Each row was made from one path, in order. Every step used is in the known rows, and no mark comes twice. Write each row's path.
Known rows
j, h, l, t, w, p: -17 -7 8 1 15 -1 5 2 2 9 2 -2 -18 3 6 -7 -9 13 -11 2 -21 -2 18
p, w, t, l, s: -10 1 2 4 -8 2 0 -8 6 6 4 7 1 -2 -2 1 -1 1 -5 -1 0 -4 -3
l, s: 6 -4 0 3 3 -1 -4 -6 2 5 -2 4 -3 -3 2 1 2 -5 -2 -2 0 7 -2
l, t, w: -8 -6 3 1 13 2 0 0 -6 10 -4 1 -7 0 0 -12 -6 5 -5 0 -7 1 13
t, l: -9 3 3 0 2 -1 0 -7 4 0 0 3 3 7 -1 -11 -3 5 -7 1 4 -5 3
j, h, p, w: 0 -3 2 1 -39 -6 -4 -5 -5 9 7 0 -3 2 1 11 -6 10 -1 6 5 -8 -9
j, h, p, w, t: -2 -5 0 1 -37 -4 1 -1 -2 10 8 -3 -6 1 -1 13 -6 6 1 6 -4 -11 -11
h, p: 7 -4 -4 0 -13 -5 -3 0 0 4 -1 -2 -1 6 1 -2 -4 4 4 4 3 -2 -4
s, l, h, p: 16 0 -1 5 -22 -13 -5 -12 -5 0 -2 -1 -2 13 -1 -10 0 -1 16 7 -2 2 0
s, t, w: 14 8 5 2 2 1 -2 -8 -2 -2 -4 -1 -11 2 3 -12 -9 -2 8 3 -4 0 1
s, l, t: 14 2 3 2 -2 -8 0 -8 -3 2 0 3 1 9 0 -5 -2 3 -1 -1 2 2 10
j, h: -2 -5 6 0 -10 -4 -1 -6 -1 3 2 -2 -6 2 0 4 -2 1 -6 1 -5 -3 -3
s, l: 20 5 3 2 -5 -7 2 -6 -2 -4 1 2 -1 4 0 -2 -1 -4 6 1 0 1 2
w, t, l, s: -5 -5 2 4 5 0 0 -9 8 4 -1 3 -3 3 -3 -9 -1 -3 -7 -1 -5 -1 0
l, s, t, w, p: 16 5 3 1 -5 -1 0 -10 3 2 -4 2 -17 -9 8 -7 -7 2 6 2 -12 5 1
s, t, w, p, d: 18 20 2 -1 -7 -1 4 -4 -1 5 1 0 -11 -4 5 -16 -8 2 3 6 -9 -3 1
d, p, w, t: 1 3 -3 2 -12 1 6 5 -3 5 9 -2 -8 -8 -1 18 -2 3 6 -3 0 -1 1
h, l, t, w, p: -15 -2 2 0 27 3 6 9 3 5 0 1 -11 2 6 -10 -7 12 -4 1 -16 2 22
s, l, h, p, d, r: 11 17 1 7 -19 -15 -1 -13 -6 5 0 1 -4 19 -6 -17 -2 1 7 5 -6 -3 0
h, l, t, w: -12 -1 4 6 34 4 1 5 -1 5 -2 0 -8 10 2 -13 -7 4 -5 -1 -8 4 20
w, p: -3 -1 -2 -5 -8 -1 6 4 3 0 2 0 -3 -7 4 4 0 9 1 1 -7 -2 1
j, h, l, s, t, w, p: 10 2 10 5 3 -2 -1 -11 6 1 1 0 -25 1 9 -7 -10 2 0 3 -18 6 3
d, p: 7 0 -3 1 -1 -4 1 0 -2 3 2 -3 -10 -2 1 5 -2 3 1 -3 4 5 4
p, r: -1 -7 1 -3 2 5 1 1 -2 -2 1 3 -3 -3 3 -5 3 -1 7 2 15 2 -1
t, l, h, p: -14 -3 -1 3 -14 -7 -7 -12 1 4 -4 0 2 17 -3 -17 -2 7 4 6 2 -4 1
s, t, w, p, r: 9 -1 4 -6 -6 5 5 -5 -1 -4 -1 2 -18 -9 9 -12 -7 5 16 6 4 -1 2
t, l, s: -3 -2 3 4 5 -3 -5 -13 6 4 -2 6 0 4 0 -12 -2 0 -8 -1 3 2 2

Which path is each row?
-4 16 3 2 3 -3 3 1 -1 4 2 3 -1 7 -4 -9 -1 2 -9 -1 -3 -5 0 -> p, d, r
-12 -5 1 -4 6 0 6 3 -1 9 -3 0 -11 -7 4 -7 -6 13 -4 1 -13 -3 15 -> l, t, w, p
-17 4 -2 3 -28 -4 -6 -11 -1 5 1 3 6 12 -2 -8 -3 13 5 7 8 -7 -2 -> t, l, h, p, w
-7 -11 0 -7 3 6 8 4 -2 2 -1 2 -16 -16 8 -8 -3 6 10 4 -1 -2 6 -> t, w, p, r
3 7 -3 2 -15 -2 2 2 -5 5 7 1 -7 -6 2 16 -3 8 4 -2 9 1 1 -> d, p, w
20 5 6 5 3 1 -6 -14 0 2 -6 3 -13 -1 4 -11 -7 -7 5 1 -4 8 -1 -> l, s, t, w
4 11 -1 -3 3 1 7 5 -2 11 1 -1 -10 -12 3 -13 -4 3 -3 5 -14 -4 5 -> t, w, p, d
17 11 5 10 12 1 -7 -9 7 -6 0 4 -6 12 5 -5 -3 -7 3 -1 3 11 0 -> h, l, s, t
-6 3 -1 0 -12 5 6 5 0 2 7 2 1 -7 -2 13 0 1 4 1 -4 -7 -3 -> p, w, t
9 -1 4 -2 0 -8 7 -4 -3 5 -2 2 -11 -4 4 -10 -7 10 2 2 -13 -1 17 -> s, l, t, w, p
-21 10 1 6 -9 -8 2 -9 3 8 0 -1 -2 22 -10 -25 -3 6 -5 5 -10 -12 1 -> w, t, l, h, p, d, r
-25 3 1 3 -14 3 2 -7 2 1 4 4 4 5 -6 -3 2 4 4 3 -5 -9 2 -> p, w, t, l, h
20 7 4 5 -6 -1 -8 -14 3 -3 -2 4 -4 3 4 -5 -2 -5 3 -1 4 8 -6 -> l, s, t
-12 -2 2 1 4 1 4 -4 6 0 1 0 0 6 -4 -9 -2 1 -5 0 -5 -8 2 -> w, t, l
-3 14 2 5 -37 -5 -9 -19 0 -1 1 4 5 19 0 -10 -6 13 12 9 13 -6 -5 -> s, t, l, h, p, w
-16 -6 -3 4 -14 -4 -1 -9 4 3 -2 -3 0 15 -6 -15 -1 3 6 6 -6 -7 0 -> w, t, l, h, p
12 4 2 5 -9 -7 -2 -12 -3 -4 -2 1 0 6 -3 -7 4 -6 13 3 -5 4 4 -> s, l, h
6 11 7 1 -7 -3 -4 -15 5 -7 -1 3 1 14 1 -14 -7 4 -1 2 10 -4 -2 -> s, t, l
-19 1 2 3 0 -2 -4 -11 2 -1 -3 2 3 11 -4 -15 2 3 0 3 -2 -2 5 -> t, l, h
-2 0 -1 6 -8 -2 1 -7 3 8 7 4 -7 -4 -1 6 -3 4 -4 -4 5 0 2 -> d, p, w, t, l, s
-12 -13 1 -7 7 5 7 4 -4 7 -2 4 -14 -9 7 -11 -4 12 2 2 1 -1 14 -> l, t, w, p, r
-8 10 1 2 26 2 7 11 1 11 2 2 -9 3 4 -19 -5 8 -10 2 -14 1 19 -> h, l, t, w, p, d
-18 4 -1 6 -13 -1 3 -7 -1 4 6 1 -5 3 -5 3 0 7 5 0 0 -4 6 -> d, p, w, t, l, h
25 16 2 2 -5 -1 -1 -8 1 8 -1 3 -14 -9 7 -17 -5 -3 1 4 -9 4 -1 -> l, s, t, w, p, d
13 3 0 2 -24 -9 -5 -4 -4 14 4 -3 -4 8 0 -10 -5 2 -8 7 1 -5 -9 -> j, h, p, d
-9 -1 -7 4 -28 0 -1 -1 -3 6 3 -2 1 2 -4 7 2 5 14 7 -4 -6 -5 -> l, h, p, w, t
-18 -15 -2 1 -13 1 -1 -9 2 2 -1 1 -2 12 -2 -20 0 3 13 7 7 -6 -1 -> w, t, l, h, p, r
-4 6 -1 -3 6 -1 6 5 -3 16 0 2 -7 -6 2 -18 -5 9 -9 3 -12 -3 13 -> l, t, w, p, d
-3 25 5 7 -19 -12 -7 -21 1 2 -2 3 -1 31 -5 -30 -7 9 1 6 5 -8 -2 -> s, t, l, h, p, d, r
-4 -2 -2 5 -22 -2 -3 -8 5 10 4 5 0 3 -1 -1 -5 5 -1 3 4 -7 -7 -> h, p, w, t, l, s
12 8 5 5 15 2 0 -6 7 -2 -1 2 -18 -1 9 -9 -8 0 7 1 -14 9 7 -> h, l, s, t, w, p
8 -8 4 -5 2 -2 8 -3 -5 4 -1 6 -15 -7 7 -14 -5 9 9 3 0 0 15 -> s, l, t, w, p, r
15 -7 -2 2 -21 -7 -4 -12 -6 -2 -2 3 -5 9 2 -13 1 -1 24 8 12 4 -2 -> s, l, h, p, r
5 16 7 0 3 -10 11 -5 -4 10 1 5 -14 3 0 -20 -9 11 -8 1 -17 -6 17 -> s, l, t, w, p, d, r
13 -1 6 2 8 -5 2 -8 -7 6 -3 2 -8 4 1 -13 -7 1 0 0 -8 1 15 -> s, l, t, w
